Each row was made from one path, in order. Every step used is in the known rows, and no mark comes twice. Write each row's path.
In the rows, zero is written as 128.
Known rows
R-Q-T-D-K: [145 139 115 110 160 157  98 159 191 168 119 113 117 145 111 161 191 153
 241  86 167 138 132  86 125 115 113  85 109 110  96 108  92 167 114]
T-D-K-Q-V: [109 149 137 151 167 155 120 149 142 146 159  81 123 153 125 178 168 156
 236  80 136 149 114 104 135 110  70  95  96 159  92  95 112 149  86]
V-Q: [126 112  95  89 113 136 136 139 130 123 118  98 107 172 127 119 129 125
  91 161 117 139 125 107 123 119 126 111 122 114 127 148 119 132 119]
Q-Y: [139 114  99  97 140 124 145 117 126 104 139  78 119 168  95 127 150 119
 125 162 107 143 148 104 118 101  68  70 114 120 112 159 154 157 124]
L-E: [ 92 112 108 110 166 169 162 134 140  99 139 121 101 160 137 115 149 136
 132 149 135 150 144  98 134 115 106  69 120 132 124 121 102 165  92]
K-Q-V-E-U: [155 119 122 159 170 117 102 125 141 149 155 117 155 150 181 156 127 169
 144  98 152 132 141  97 147 100  65  60 105 148 110 172 121 158 105]
E-V: [110 133 110  70 161 158 156 149 168 159 103  91 127 163 107 107 160 135
 130 171 142 132 102 104 111  82 113 129 108 135 114 125 126 179 134]
V-E-U: [143 115 110  98 170 123 131 162 140 160 139 144 121 162 160 116 130 130
 107 144 157 119 132 100 130 108 103  56 118 140 122 139 110 159 127]
T-D-K: [ 98 143 124  90 166 166 143 181 140 158 139 104  95 164 105 136 172 119
 200 129 149 136 107 109 119 116 112  90 108 149 106  60  96 143 105]
K-Q-W-D: [122 155  92 154 115 141 119 103 155 103 167 157 152 136 119 146 151 118
 162  85 122 173 151  65 145  69 115  79 120 136 123 174 102  91 106]
R-Q: [159 124  98  96 151 162 133 139 162 132 121 109 130 176 117 106 175  86
 129 150 133 152 153  81  97 100 133  69 140 109 108 203 107 177 121]
Q-W-D-K: [ 93 123  81  98 121 125 135 124 146 124 180 162 105 131 120 153 154 118
 172  89 119 191 102  91 139  94 164  86 149 128 144 102  85  95 109]
E-V-Q-R-D: [120  72  75  67 115  93 168 116 142 135 102  87 118 178 119  77 136 146
  54 187  96 107  94 115 113  88 144 154 188 111 135 183 125 146 121]
L-E-V: [ 81 124 125  99 169 163 172 122 163 136 110 100 111 148 128 113 157 166
 140 171 143 145 109  96 142  96  98 114 114 143 108  95 105 175  96]
R-D: [129  72  84  72 135 160 167 126 144 122 124 102 118 181 121  99 150 104
 109 142 116 128 152  84 101 100 125  78 144  94 141 183 120 176 119]
U-E-L: [133 143 104  24 138 106 169 151 127 157 168  89 154 161 118 108 164 143
 154 185 120 108 159  77 124 117  70 103  87 146 106 100 126 159 132]
R-D-K-Q-V-E: [112  85 119 188 114 149 100 107 119 127 169  96 114 147 140 147 140 143
 147  76 120 145 124  90 134 110 104  92 171 123 141 165 110 153  69]
Q-V: [122  86  88  91 175 152 140 133 144 121 138  87 117 165 138 140 138 141
 152 144 121 136 122 102 111 116 107  88  99 120 141 154 149 183 121]
T-D-K-Q: [110 177 142 137 149 166 130 175 142 149 150 106 123 160 101 146 186 119
 210  87 148 146 125 108 134 100  85  85 108 160  78  85  85 133  93]
Q-W-D: [111 116  70 102 129 137 143 109 152 113 156 157 125 137 121 135 134 117
 157 128 121 164 130  67 134  80 142  78 124 121 147 150 114 105 115]
K-Q: [137 153 120 131 137 165 127 151 143 114 144 112 142 171 109 113 170 101
 137 115 132 146 155 101 118  90  93  80 110 134 104 178 115 152 116]
W-Q-V: [123  84  74 115 158 125 119 137 139 112 119  87  89 164 131 141 111 123
 138 118 116 151 145 110 100 111 118 113  99 129 151 160 147 127 126]
K-Q-R-D: [145  92  88 121 135 128 152 141 128  89 154 119 138 192 109  76 173  97
  91 125  98 116 163 112 103  80 114  79 179 118 129 228 120 156 112]
L-E-V-Q-W-D: [ 70 129  92 132  99 105 151  58 160 126 125 131 120 111 151 158 103 201
 136 150 118 178  93  61 185  89 124 138 138 140 123 100  86  82  75]
K-Q-R-D-T: [176  71  66 142 127 169 167 107 134 110 164 123 144 201 118 104 231  82
 115 115 103 129 167 145  84  87 125  86 173 135 131 210 122 165 104]
U-E-V-Q: [ 86 149 112  56  97 122 151 106 153 162 118  88 150 144 119 124 129 166
 127 216 106 124 105  85 132 108 108 170  99 125 121 105 123 105 105]
U-E: [ 96 138  99  63 136 156 159 141 143 126 160 118 144 159 115 112 156 112
 155 190 110 121 147  80 111 113 107  96  97 117 138 130 132 126 109]
T-D-K-Q-R: [111 164 128 141 164 131 133 195 124 131 166 118 115 175  95 117 194 110
 181 106 130 130 115 133 122  98 108  90 146 172  94 102  97 121 100]
U-E-V: [ 85 153 112  48 141 150 164 122 168 162 130  99 157 151 108 112 161 145
 161 212 121 120 117  80 115  90 100 142  88 129 121 107 133 139 113]
V-Q-W: [133 132  99 105 112  98 128 108 141 120 122 107 126 152 149 150  94 156
 116 141 119 155 108  98 129 128 128 135 122 109 121 160 120 103 127]
T-D-K-Q-W: [116 193 151 156 147 131 119 146 148 145 153 109 140 142 125 177 149 150
 239  70 147 159 117  96 136 109  87 109 106 158  79  95  85 103 101]
L-E-V-Q: [ 79 126 117 109 126 134 160 102 151 137  98  86 109 145 142 123 128 188
 104 181 129 151  99 100 156 114 106 140 125 133 105  96  98 140  87]
D-K-Q-Y: [131 156 131 143 118 114 120 122 111 106 168  83 126 157  85 152 180 122
 155  84 108 178 136 125 133  97  63  74 136 130  82 137 113 132 107]
Q-R-D: [129  55  68  76 149 130 176 148 127 100 140 119 110 196 115  67 161  92
  75 162  98 108 140 114  92  92 147  82 183 106 153 202 136 167 124]

Which path is each row?
[110 126 115  96 165 159 113 177 175 162 131 116 100 144 108 166 174 168
 237  87 166 126 115 106 134 119 104 106  81 121 117  56 114 155 120] : Q-T-D-K
[146 128 112  99 142 119 129 175 117 159 146  95 112 162 123  98 141 139
 105 167 160 101 136  92 134 113  84  95 117 164 108 114 127 181 131] : V-E-L
[ 93 166 117  76 102  88 142  76 163 159 121  94 168 124 146 152  94 196
 154 200 105 137  91  69 139 112 108 196 102 119 114 117 126  79 114] : U-E-V-Q-W
[114 131 110  78 120 128 141 132 154 158  93  79 120 160 121 121 132 154
  95 180 127 135  91 107 128 100 121 157 118 126 109 128 118 144 122] : E-V-Q
[109 128 105 123 151 136  87 187 171 154 106 118  70 143 100 164 147 151
 220  67 162 135 134 119 124 115 108 125  81 125 125  57 111 100 127] : W-Q-T-D-K
[185 102 102 131 157 104 108 128 131 160 141  66 132 155 150 132 142 159
 137 158 152 116 142  62 125 121  84  85 129 155 101 178 131 204 114] : R-Q-V-E-L
[143  83 102 111 191 115 121 134 142 161 141 119 124 151 182 149 110 166
 135 138 147 122 118  98 133 118  91  63 106 141 134 142 136 173 116] : Q-V-E-U
[130 127 119 129 114 113 128  98 145 118 163 114 139 149 137 150 149 134
 163  47 117 176 131  96 120  97 117 105 170 107 106 177  80 126 107] : R-D-K-Q-W
[135  97 108 123 112 147 107 122 165 123 149 119 128 152 115 146 185 155
 175  25 131 149 151 105 131  98 107  97 144  80 125 161  97 162 115] : R-D-K-Q-T
[126 101  66 104 158 107 130 190 125 100 121 127  77 186  98  76 139  77
  82 147 112 133 143 139  87  96 152 110 150 138 149 166 133 103 141] : W-Q-R
[110 128 111 105 121 133 100 156 160 162 119 104  94 142 123 174 142 188
 200  99 149 126 100 112 152 133 108 130  97 112 114  50 108 119 109] : V-Q-T-D-K
[120 139 108 124 146 121 130 186 117 108 177 134 112 180 100 102 198  95
 120  92 117 154 114 150 112  98 133  93 172 146 115 143  99 132 114] : D-K-Q-R
[ 97 142  94 133 105 163 128 145 139 118 190 156 113 146  90 130 204  89
 155  67 119 189 135  99 146  73 134  57 148 141 125 117  69 109  91] : W-D-K-Q
[ 97 153 150 211 149 161  84 154 126 154 162  97 112 140 127 176 148 161
 222 104 152 128 109  90 149 115  72  97 106 175 105  83 117 126  65] : T-D-K-Q-V-E
[123 173 133 137 129 118 114 135 139 122 171 123 135 146 128 158 151 131
 179  55 134 185 114 111 125 107 116 115 136 131  98 137  85 112 117] : D-K-Q-W
[116 116  68 114  90 108 129  89 139 113 150 146 116 136 138 150 105 139
 119 137 104 165 121  70 150  98 150 105 137 115 145 153 105  67 109] : V-Q-W-D
[100 144 127  93 129 120 108 147 184 195  92  83 108 130 113 175 149 221
 209 117 162 122  68 111 158 113 102 176  89 122  99  31 107 131 117] : E-V-Q-T-D-K
[127 103  77  90 129 105 142 159 112 105 135 115 102 187 122  87 135 115
  61 181 100 117 110 132 114 118 147 113 162 123 139 166 132 120 122] : V-Q-R
[139 114  84 124 127 104 121 126 120  98 115  78  93 163  83 130 124 103
 111 140 105 154 166 118 106  96  82  94 109 130 120 158 150 107 136] : W-Q-Y
[131 142 121 133 133 147  95 159 166 131 156 127 123 148 110 155 190 154
 187  31 150 160 133 126 141 102 103 101 112 105 113 122 104 151 124] : D-K-Q-T
[119 128 115 136 149 139 118 137 132 121 170  93 123 157 128 163 172 141
 180  65 120 172 114 122 126 111 102  91 124 133 114 132 110 156  98] : D-K-Q-V
[ 76 153  82  85  73  95 143  59 162 152 146 131 164 111 131 152 109 177
 159 192  93 151 102  43 160  83 126 165 111 123 135 106 110  45  96] : U-E-V-Q-W-D
[119 149 115  93 119  93 134  98 160 156  95  85 141 141 143 149  95 185
 123 160 128 149  79  96 132 103 120 181 119 123 103 135 120 116 135] : E-V-Q-W
[127 124 112 100 171 173 114 165 183 151 108 113 120 151 112 150 156 169
 220 127 168  93 143  82 132 105  83  97  60 119 119 101 142 164 126] : Q-T-D
[157 133  71 172 104 179 133  71 158 129 182 163 155 145 128 176 207 107
 190  78 123 182 160  98 131  77 124  85 115 156 121 158 103 102  98] : K-Q-W-D-T
[130  56  54  97 137 106 144 156 121  95 116 119  82 189 106  68 133  80
  64 134  97 122 159 126  79  93 154 103 179 116 163 203 129 117 133] : W-Q-R-D
[112  77  94  65 131 146 157 135 137 130 144 109  95 172 117 114 170 102
 128 103 117 155 121 108 102 113 143  83 172  99 141 139  91 168 112] : R-D-K
[124 124 127 201 146 161  90 130 129 120 155 103 130 153 138 145 130 143
 146 129 137 123 136  86 138 103  84  88 113 149 131 175 145 149  90] : K-Q-V-E
[130 128  76 112 118 116 118 103 162 128 170 159 116 135 122 150 171 101
 178  85 122 206 121  61 128  90 178  69 175 118 125 158  62 109 106] : R-Q-W-D-K
[ 96 123  78 103  80  93 123 101 128 124 164 152  96 128 132 164 126 138
 136  94 105 194  90  92 156 110 172 110 162 119 143 106  73  61 101] : V-Q-W-D-K
[ 87 136  92  58 114  89 160 131 135 145 134 101 144 160 112  91 140 155
  99 239  89 104  94 111 124 104 125 171 138 131 129 124 139  95 111] : U-E-V-Q-R
